Every row comes from one small tree of marks. The marks that hang from a mark follow it in brackets, in alphabetical order. Every link used is in the known rows. Which tree was each row made from?
Known rows
dogunav(gede(dubuf(togil) veveki) nomu(defoz) risi): [-18 -12   4  31  13 -15 -22   8  13 -10 -18 -56 -37 -11  21 -27  33  16
  -9  -6 -17 -28]
gede(defoz dubuf): [-11   4 -32 -31 -18  -8  34  -2  19   1  -8   5  -2   5  18 -16  33   3
   3  -1  13 -21]
nomu(defoz dogunav(gede(dubuf(togil) veveki) risi)): [-22 -11 -12 -16  21   4 -34 -16   7  -8  26 -55 -23 -14   2   6   9 -24
  -4 -10  -6 -11]
veveki(nomu(dogunav)): [ 30  -1 -25 -12 -15  17  16 -31  -4  11  12   6   2  14 -12  14  -9 -51
   1  21  23  22]
nomu(defoz dogunav(gede(dubuf veveki) risi)): [-22 -13 -13 -23  21  11 -36 -23  10  -5  27 -50 -25 -12   0   7   4 -25
 -14  -9  -2  -5]
dokamap(togil(dubuf veveki(gede))): [  3   8  87  39   1 -14   1  35 -28 -11 -11  53  24  -9  -8  20 -26  35
 -13 -11 -16   7]
veveki(gede(defoz) nomu): [  1  18 -40 -45  -2  12  19  -9  23   8  -6  23  25   1  -6   1 -32  -1
  -1  16   8  22]
risi(defoz): [ 19 -11 -10  -8 -11  -4 -12 -10 -11   6 -20  -7 -11   5 -15 -29 -34   8
  -8  -3  17  -9]
dokamap(togil(veveki(gede(dubuf) nomu))): [ 13  13  55  29   2 -12   1  22 -27  -4  -7  49  25 -25  -5  19 -30  21
   0  -1 -11  17]
gede(dubuf): [  9  -4  -1  -2 -14 -17  28   6   0  -2   3  17 -17   4  10  -1  26  -1
   2   1  -3 -10]
dogunav(gede(defoz veveki) nomu): [ -8 -20 -10   7   9   7 -14  -1   0   3 -36 -30 -17  12  -8 -30  -8  21
 -16   3  -5 -12]
dokamap(togil(dubuf veveki(gede nomu(defoz)))): [  3  20  73  26   1   3  -1  25 -19  -2 -15  57  28  -8  -5  22 -33  21
 -17  -3  -5  17]
dogunav(gede nomu): [  6 -18  11  24  -7  -5  -1  -6 -13 -10 -25 -33 -32   8 -18 -19 -24  -2
 -28   7 -13   2]
togil(dubuf veveki): [  9  -3  63  38  -7   1  -8  23 -14   1  -8  49   1  26  -6   5  14  28
 -14 -14   3   6]
togil(dubuf veveki(gede(defoz) nomu(dogunav(risi)))): [-6 16 12  0 -1 22  5  3 21 10 10 42 27 18  7 12 10 19 -9 -7  9 18]
veveki(nomu(defoz dogunav)): [ 21   8 -25 -28  -7  31  -4 -37   1  12   6   0  -3   9 -13  14 -24 -61
 -14  20  30  28]
dokamap(togil(veveki)): [ 21  -3  81  50  -1 -20 -17  21 -47 -12 -14  30  14 -21 -18  12 -29  14
  -6  -8  -5   7]
dogunav(gede nomu(defoz)): [ -3  -9  12   7   2   8 -22 -13  -8 -10 -30 -39 -37   2 -21 -19 -39 -12
 -42   6  -5   8]
dubuf(togil(veveki(gede nomu(defoz dogunav)))): [ 17   9  15  19   8 -10 -19  15 -22  -6   5   8  12  -8 -14   9 -14  -1
  23  -2  -5  17]

Write each row's tree
[-26  -6 -35 -16   9  -4   9  18   9   5  -8 -11   0   6  10 -14  22  27
  26  -2 -17 -26] : dogunav(gede(defoz dubuf(togil) veveki(nomu)))
[  0   7 -30 -19  -5  15   0 -28  11   2  15 -29  -8  -1   1   8   0 -48
  -1  12  13   9] : veveki(nomu(defoz dogunav(gede(dubuf(togil)) risi)))
[  4  10 -34 -27  -3  23   3 -26   4   7  11 -15  -6   5  -6  12 -14 -49
  -1  15  11  16] : veveki(nomu(defoz dogunav(gede(dubuf(togil)))))
[-18 -15 -21 -18  12   8 -15   4   2   7 -14 -13   1   9 -12 -14 -12  20
   4   2  -7 -10] : dogunav(gede(defoz veveki(nomu)))
[  4  17 -55 -30  -2   0  32 -12  28   6  28   0  14  -9  18  10   5 -11
  22   9  -4   8] : veveki(gede(dubuf(togil)) nomu(dogunav(risi(defoz))))
[-33 -11 -28   2   6 -20   1  13  24  -5   0 -41  -3  -7  24 -22  50  27
  26  -9 -14 -41] : dogunav(gede(defoz dubuf(togil) veveki(nomu)) risi)
[ -9  22 -67 -44  -5   3  41 -15  39   4  25  -4  24  -8  22   9  17 -16
  24  10   3   5] : veveki(gede(defoz dubuf(togil)) nomu(dogunav(risi)))
[-11  -4 -31 -10   7 -15  15  29   8  10 -14  11   9   7  28 -17  59  34
  40  -5   0 -40] : gede(defoz dubuf(togil) veveki)
[  9  -1 -41  -9 -13   5  16 -25   9   5  16 -27  -3   4   4  -1   7 -33
  13  10  10  -2] : veveki(nomu(dogunav(gede(dubuf(togil)) risi(defoz))))
[-18 -21 -26  -7   7 -10  -3 -11   9  -8  28 -52  -9  -5   8  -1  34  -9
  17 -10  -9 -25] : nomu(dogunav(gede(defoz dubuf(togil) veveki) risi))
[  8   2  31  15  12 -11 -19  21 -13  -3   8  40   3 -13  -8   6 -10  40
   1 -14 -15  21] : togil(veveki(gede(dubuf)))
[ 10   2  91  51  -8 -13   1  30 -36  -9 -16  47  17  -2  -7  16 -14  22
 -13 -10  -5   0] : dokamap(togil(dubuf veveki))
[  9  10   5  15  -7 -15  11  18  -8  -1   0  20  -6  -3  13   0  30   3
  21  -2  -2  -5] : gede(dubuf(togil(veveki(nomu(defoz)))))
[ 16 -19 -13  -2  -9  -5 -10 -33  -3  -5  21 -42 -12  -2  -8  -4  -1 -32
  -5  -3  17  -7] : nomu(dogunav(risi(defoz)))
[-3 18 10 -5  0 27  7  5 16 14  8 52 28 23  2 15  1 20 -8 -4  8 22] : togil(dubuf veveki(gede(defoz) nomu(dogunav)))
